Each row comes from the steps of one walk. Every step used is in the known rows, and no mark comes twice. Write the walk behind each row, first mark first.
Known rows
x/v/j: [  1  16   9 -45  13  18 -25 -33   7 -11 -15 -25  14   3   4  10   3 -13
 -11 -10  15  41   6  11 -29  18   4  24   1 -25   1 -13  28   3 -20 -20
 -31 -27 -15  -9  21  17  13 -16 -15   2  26 -22 -45]
j/v: [ 30 -32  -7 -13  22  52 -25 -18  11 -16 -19   4 -17 -10   9   6  24 -19
 -25   6  25  31  33  13 -39  30  12   2 -18 -14   8   0 -14   5  -5  -6
  -6 -42 -27 -30   7  34  14 -26 -30  37  27 -10 -51]
l/v/x/r: [ 41  16  12 -31  -2   1  -6 -38  -7   7 -21 -25   1  -3  21  14  -9 -17
 -33 -24  17  31  36 -13 -50   2 -10  36 -24   2 -11 -23   2  19  -6 -13
  32 -22 -17  -6  26  -2  26  -2  -9  16  40 -32 -53]
k/x: [ 17 -11   9 -15  30  49  16 -12   2 -12 -26   4  -1 -21  27   9   4 -30
 -15  13  13  41  23  30 -29  41   9  30 -17   3  -3 -22 -16  10  27 -11
  -6 -23 -10 -10  22  33  -2 -11 -12  22   9 -22 -31]
n/h/l/v/x/k/c/t: [ 17 -19  18 -10   4  20 -14 -14   7 -17 -53  -4 -24  16  40  29 -21 -34
  11 -22  24  20   7  17 -34 -37   0  14  -5 -35 -22 -52 -19  11  21  -9
  17  20 -11  23  45 -31  19   1  29 -48  50 -28 -64]
r/x/h/l/v: [ 29 -12   9 -16  30   3  -8 -36  14 -41 -16  -1   2 -19  -9   9  13 -28
 -17  13  24  30  25 -17 -30  17 -23  20 -14  21   8 -33  -3  18   1  44
   0 -21 -33   9  30 -20  16  18  14   7  50 -29 -46]
k/c: [ 17 -12   3  -5  16  28  -4 -21   3 -20 -18   3  -9  -8   2 -18 -13 -24
  -1  -1  26  29  22  17 -33  38  27  20  -6  -8 -12 -18 -17  13  18   2
 -18 -20 -36   1  12  25  -1 -13 -17  13  36 -19 -38]
t/c/k/x/v/j: [-13   6  28 -35  21  64  29 -21  -6  -8 -46 -32  32   7  23  19 -12 -21
  15  14  10  41  -3  37 -23  13  22  21   8 -17  10 -30  13  26  24 -23
 -42  -4  12  -2  25 -15  -6 -12 -11 -22   8 -38 -29]
j/v/x: [ 50 -20   4 -19   7  45 -25 -12   1 -12 -35   2 -29   1  23  15  15  -8
 -29  -4  33  29  47  17 -27   8  17  16 -13 -24  -6  -2  -4  -7 -10  -4
   7 -42 -22 -31  18  21  21 -28 -21  29  27 -14 -73]
v/x: [ 25 -14   3 -19   4  36  -2 -24   1 -12 -30  -6 -13 -11  28  14   4 -17
 -28  -1  20  35  40  14 -22   8   3  35  -8 -16  -5 -11   7   1   1 -11
   5 -29 -23 -11  20  19  14 -18 -10  13  21 -20 -61]
n/h/x: [ 19 -31 -16   0  25  65   2 -11  10 -19   4  17 -21 -28  34   6   2 -27
 -11  -4  14  39  22   2 -21  22 -15  31  -5 -42   6 -11   7   5  -6 -18
  18 -26 -30   2  15  29   4 -30   3   9   9   9 -34]
c/k/x/v/j: [-13   5  31 -37  26  50  19 -22  -5   1 -46 -24   8  15  13  12  -8 -17
  -3  10  -1  55   2  35 -20  14   4  21  11 -11  -7 -28  17   6  18 -35
 -24  -9  14  -1  23  -1   3 -11  -3 -12   1 -27 -46]
t/y: [ 15 -19  -2   2   4  37  -6 -33  16 -20 -22 -13  11 -38  14   2  15 -35
 -18  -4  20  50  20  21 -28  31   6  21 -15 -12   3  -1  -2  11   9  -4
  -1 -30 -20 -17  17  25   0 -31 -27  24  39 -29 -19]
t/c/k/x/h/l/v: [ -3 -22  24 -13  36  43  40 -17   5 -16 -64 -20  20 -12  36  19   8 -37
  15  29  18  39  14  34 -36   8  11  15 -11  11  14 -47 -17  32  36   4
  -9   6   4  -3  37 -35  -3  20  21  -5   8 -43 -24]
t/c/k/x/h/l: [ -7 -30  14   0  30  49  40 -14   6 -27 -69  -2  16 -29  51  15   9 -45
   8  43   9  35  10  51 -11  15  14  25  -7  -8  15 -39 -10  30  30  11
 -32  22  -2   1  35 -19 -21  14  29  -3  -3 -32 -29]
n/h/l/v/x/r: [ 30  -3   6 -20 -13   9 -14 -23   1   0 -19 -14 -21 -15  35  22 -10 -27
 -11 -30  28  29  29 -21 -42 -20 -39  32 -18 -18  -8 -26  10  11 -19  -5
  44  -4 -26  15  28  -9  18  -6  18 -11  37  -4 -64]
x/k/c/t: [  8 -18  11   8  19  18   0 -27   7 -24 -40   3  12   6  23   9  -6 -37
 -15   6  14  25  -2  41 -25  13  28  18  -6 -23 -16 -37 -29  18  25 -11
 -25  13  -8  22  33  12   3 -14   2 -22  36 -39 -34]
x/k: [ 17 -22  18   4  14  28  -4 -39   4 -23 -32  -7   0 -24  24   7  16 -32
 -35  11  10  29  10  30 -26  37   2  25  -4 -12  -4 -30  -7  13  -7 -21
 -23  -6 -19  -4  38  31   5 -19 -10   3  29 -31 -34]
y/t/c/k/x: [  8 -28  -2  -3  19  66  44 -12   8  -4 -39  -6  40 -15  44   6   8 -31
   1  15  -7  22  14  37 -28  28  19  21 -13  -7   7 -32 -22  35  44 -18
 -33   1  -6 -18  14  22 -11 -14 -12   0 -15 -62 -21]
y/t/c/k: [  8 -41 -12   9   6  61  22 -18  10  -7 -31 -12  38 -17  30   2   9 -23
 -14  17  -3  19  15  10 -31  22  25  16  -8 -19  13 -23 -10  34  19 -20
 -35  -4 -14 -28  10  22  -1 -20 -18   5   3 -57 -26]
x/v: [ 12   8   5 -22  11  18 -19 -26   2 -13 -33 -27  10 -10   7  10   6 -31
 -22   1  20  39  10  12 -32  24   8  32  -7 -13  18  -2  20  20  -4  -7
 -22 -25 -28  -8  29  23  17  -8 -13  11  17 -27 -37]
r/x: [ 29 -26   1 -11  24  40   5 -25   5 -34  -2   8   3 -22 -17   5  -7 -17
 -32  19  22  42  22  -9 -19  37 -11  29  -5   6   0 -21  -2  20  10  19
 -15 -39 -30   6   9  28   2 -12 -17  23  31 -20 -36]
n/h/l/v: [ 10 -27  -3 -10  18  38 -26 -13  15 -11  -6  -1 -25 -24  13  16   2 -24
  -9 -12  18  33  18 -23 -50  14 -23  12   0 -12   2 -23  -7   4  -4  -8
  25 -23 -33   1  18  15   7 -12   2  -5  28  -7 -46]
j/v/x/h/n: [ 30 -16   5 -16  16  27 -23 -34  10 -29 -40  -3  -8   2  39  14  20  -9
 -21  11  45  21  58  38 -14 -18  -3  17  -9 -29   4  -3  -2   0 -23  16
   2 -22 -14 -16  58  12  35   2  25  14  33  -8 -72]
k/c/t: [ -1 -17  -4  -6  21  25  -2 -10  19 -15 -21  11   5   9  12   4 -19 -33
  -4   5  18  28  11  26 -28  12  32  18  -3 -19 -13 -20 -23  12  30   6
 -10  -3  -8  12   8  14   2 -17 -12   2  28 -23 -34]
n/h: [  2 -28  -9  -8  14  51   3 -14  19 -21  -3   3 -18 -18  21   5   0 -18
 -20   9  19  36  24  -2 -43  31 -10  21 -10 -34  -2 -18   8  11  -6 -18
  -2 -19 -25   9  10  40  -1 -24 -16   8  13   0 -35]

Which walk is each row?
[ 19 -22   0  17  27  23  -2 -23  -3 -21 -37  18   6  -9  40  10  -3 -47
   1  -9   5  28  -9  47  -7   4  19  26  -4 -29 -12 -31 -30  16  16 -13
  -3  13 -13  15  39  -4  17 -23  12 -24  32 -26 -26] -> h/x/k/c/t
[ 18  15  20 -34  20  36  -2 -16   5  -9 -42 -20   8  -7  21  10   0 -35
  -5  -1  19  50   9  35 -24  36   9  31 -13  -1   4 -16   9  24  19  -5
 -20 -17 -22   1  32  24   6  -2  -6   8   1 -30 -32] -> k/x/v
[ -6  -3  10 -29  21   6 -30 -33  17 -17  -9 -17  -2   1  12  12  26 -18
  -7  -1  16  31  23   7 -32  15  -8  12   4 -14   1 -33   3 -11 -16   8
   0 -14 -18 -21  21 -15  20  13  11   5  49 -22 -54] -> x/h/l/v/j
[ 29 -15   4 -20  -4  25 -20 -24  -4  -9 -28  -4 -27 -11  20  20   2 -23
 -14 -22  21  36  30  -7 -28  -8  -5  25  -5  -1   1 -20 -11  -8   6  -6
  32 -29 -22 -16  27  -7  24   4  10   9  33 -37 -66] -> h/l/v/x
[  3 -30  17 -10  30  63  42 -13   1  -4 -37   5  -6 -11  22  10   1 -20
 -18  21  -4  44  17  33 -28  29  15  21  -6  14  -5 -26 -15   9  38 -19
  -9 -11  12  -3  18  19  -9 -18  -6  17  -4 -30 -32] -> c/k/x
[ 42 -14   5 -22  14  31 -26 -26   8 -25 -47  -1 -26   9  34  16  19 -15
 -28  12  40  23  64  26 -27  17  11  13 -20 -32  -6  -7  12  -2 -16   4
  -5 -19 -29 -24  28   4  23  -4   6  25  24  -7 -75] -> j/v/x/h
[ 26 -30   1  12  28  51  -4 -29   2 -24 -11  11 -15 -36  42   9  10 -34
  -8   4  10  32   4  23 -19  21 -23  33 -12 -44  -2 -24  11   7 -18 -27
   6  -4 -25   9  36  20  10 -31  10 -18  19   4 -33] -> n/h/x/k
[ 34 -30   6  11   8  20  10 -33  16 -56 -43  -7  31 -16   5   6 -11 -56
  -3   5  32  40  -5  35 -14   5  14  13 -15  -3 -15 -31 -22  32  30  21
 -31  -1 -11  35  34 -14  10 -18 -10 -26  63 -35 -18] -> r/x/k/c/t/y
[ 29 -15  10   4  -7  19  -1 -30   6 -27 -65 -13  10  -7  43  21 -15 -50
   2 -12  19  31  10  57 -16 -20  27  17 -18 -31 -25 -28 -15  13  17  -5
  -8  15  -3  16  45 -15  20 -23  -4 -28  49 -44 -41] -> v/x/k/c/t/y
[ 56 -10   5 -22  -8  23 -23 -28  -6  -4 -33  -9 -14  -7  24  13   9 -16
 -37 -10  28  27  48  13 -26   8  -3  20 -35 -17  -6  -2   5  10 -25  -6
  10 -25 -28 -13  22  13  22 -23  -9  25  35  -9 -66] -> j/v/x/r
[ 35 -29  16  -6  20  31   2 -37  -7 -40 -24   1   7 -21   0  10   5 -29
 -39  20  22  31   9  12 -18  30 -15  27 -11   4  -9 -33   2  29  -4   4
 -29 -20 -28  17  30  11   3 -17 -10   0  37 -28 -36] -> r/x/k
[ 40   6   6 -23 -11  -3 -14 -33  -8   2 -31 -14  -8 -19  23  21   2 -27
 -25 -31  15  26  27 -15 -27 -12 -21  32 -22   4  -8 -16  -5  10 -12   0
  36 -11 -23  -4  31  -7  18   6   9  12  44 -35 -59] -> h/l/v/x/r
[ 35 -24  15  -1   8  24 -26 -16   0 -16 -63   5 -14  26  39  17  -8 -25
 -11  -4  35  14  27  50 -19  -9  36   7 -18 -31 -23 -29 -20   3   9 -12
 -12   7 -12  -1  40 -12  23 -19   1 -17  40 -29 -69] -> j/v/x/k/c/t
[ 39 -21  17   2 -11   2 -17 -28  12 -14 -70 -17   2  -7  42  23  -8 -54
  15 -29  26  31  -1  38 -21 -38  21  16  -7  -9 -14 -33 -35   9  24  -4
  19  10  -8   7  54 -45  31  -8  13 -36  73 -53 -44] -> h/l/v/x/k/c/t/y
[ 16 -17  -1 -15  29  17   7 -35  15 -60  -3   3  29 -17   2  -1   3 -24
 -22  33  40  30  34   4  -8   7 -32  27   0  -4   9 -19   7  26  -1  40
 -23 -26 -17  18  48  17   6  14  21   8  45 -16 -38] -> r/x/h/n
[ 11  10  -5 -34  24  27 -30 -32  -2 -14 -10 -10   0  -6  19  10   6 -22
   0 -17  13  44   2  16  -8   9 -12  32  10 -42  10   2  22  -5 -23 -20
  -2 -29 -21 -12  21   4  29 -24  -3   2  26 -13 -48] -> h/x/v/j
[ 17 -23 -23  -6   6  44  -5 -22  18 -11 -14  -8  36 -27  31   2  23 -28
 -14  -2  10  14  20   7 -36  27  14  25 -19 -30   7 -22 -16  33   6   4
 -31 -24 -42 -26  10  37   5 -21 -25  13  10 -55 -18] -> y/t/c
[ 12  -8   8 -14  30   1 -19 -31  16 -20 -33 -12 -10 -17  14  13  28 -29
 -18   7  25  32  26   3 -34  16 -10  20 -13   0   9 -29  -5   7  -4  17
  13 -14 -31 -10  31  -8  16  13  12   8  36 -24 -44] -> x/h/l/v
[ 53 -23  10   4  -7  31 -21 -26  13 -25 -72  -8  -4   7  43  21  -1 -35
  -2 -18  34  26  22  57 -19 -21  43   3 -24 -32 -22 -13 -26   8  11  -7
  -9   3  -8  -2  44 -16  33 -35 -11 -16  57 -33 -51] -> j/v/x/k/c/t/y
[ 55 -24  19 -11   5  38 -28 -36  -3 -22 -54  -8 -32  -1  38  20  24 -17
 -36  -5  31  27  36  37 -24   3   8  18 -12 -23 -15 -20   1  -5 -16 -23
 -11 -19 -22 -22  42  16  23 -22  -2   6  32 -25 -69] -> j/v/x/k
[ 42 -22  19   4  21  23  -2 -26  -5 -44 -26   5   2  -9  -9 -11 -15 -37
 -16  18  35  22   6  18 -25  35   9  24   2   2 -20 -41 -11  36   9  10
 -36 -12 -36  29  27  11   0 -11 -12 -11  58 -24 -37] -> r/x/k/c
[ -6 -20  21  -4  36  60  52 -18   7 -22 -59 -13  23 -10  45  14  -6 -36
  -3  50  22  30  24  45 -33  30  22  25 -16  -4   7 -41   2  36  37  -3
 -35   7   4   1  34  -9 -17  11   9  -1  -6 -37 -17] -> t/c/k/x/h
[ -3 -33  17  -4  28  78  59 -17  -1 -13 -49  -3  26 -21  32   6  -8 -29
   0  29  11  38  12  39 -30  26  29  26  -7  -2   7 -28 -14  31  45 -15
 -22  -9   6   0  18   6 -21 -15 -12   1  -3 -44 -19] -> t/c/k/x
[ 21 -24  12   2  17  19  13 -19   5 -46 -33   8  22   3  -1  12 -22 -40
 -19  16  24  26  -2  25 -17  13  14  16  -6  -7 -18 -39 -18  33  32  16
 -34  10 -13  36  32   2   5 -13  -1 -25  49 -39 -33] -> r/x/k/c/t
[ 36 -10 -14   1  12  21  -3 -30  -3  -9  -4  11   5 -38  28   3   4 -39
 -24 -15   2  36  15  10 -15  25 -22  42 -28 -13   4  -7  -1  16  -7 -10
  21 -17 -26   2  20  23  14 -23  -4  19  27 -10 -26] -> h/x/r
[ 36  -5  26  -5   3  19 -11 -31 -13 -23 -52  -2 -14   4  29   3 -16 -31
 -12 -11  26  28  21  41 -26  10  25  33  -2 -21 -34 -41  -2   9  -2 -16
 -22   7 -28   6  38   1  16  -8  -2 -19  42 -26 -54] -> v/x/k/c
[ -5  -9  -5  -9  22  14  -1 -35  21 -31 -10  -3  20 -11  25  -2  15 -27
 -18  23  27  23  33  27 -20   7  -9  28   1 -17   8 -10   0  21 -13  17
  -4 -11 -14   1  48  27  10   8  22   6  31 -15 -36] -> x/h/n
[ 23 -20   4 -22   3  37 -12 -16   4 -14 -18  -4 -40  -6  27  22  -7 -18
  -8 -20  28  33  32 -18 -40 -17 -22  24  -2 -24  -6 -26   7  -5  -7 -11
  38 -28 -22  -2  29  -2  18  -2   7  -8  28 -12 -69] -> n/h/l/v/x
[-17 -22  16   4  37  50  50 -26   9 -29 -48 -13  40 -10  47  10  -1 -29
   9  43  25  31  21  52 -19  -2  11  24   3  -5  11 -26 -10  35  29   8
 -34   9  21   5  58  -7 -13  17  30 -11   5 -37 -17] -> t/c/k/x/h/n
[ -8  -3  14 -21  38  33  15 -22  12 -30 -29   0  16 -17  36  -1   9 -29
   1  29  23  31  41  54 -14  14 -10  27  -5  -4  -5 -24  -9  21  11  17
 -10  -5  -5   0  55  23   2  19  28   9  15 -11 -39] -> k/x/h/n
[ 31 -27  -7  21  14  25  -2 -30   6 -31 -41   6  19 -24  42  10   4 -60
  12 -16  14  38 -13  58  -4  -2  20  23 -18 -32 -11 -21 -29  24  21  -7
  -4  11  -4  14  37 -12  25 -37  -2 -25  48 -29 -13] -> h/x/k/c/t/y
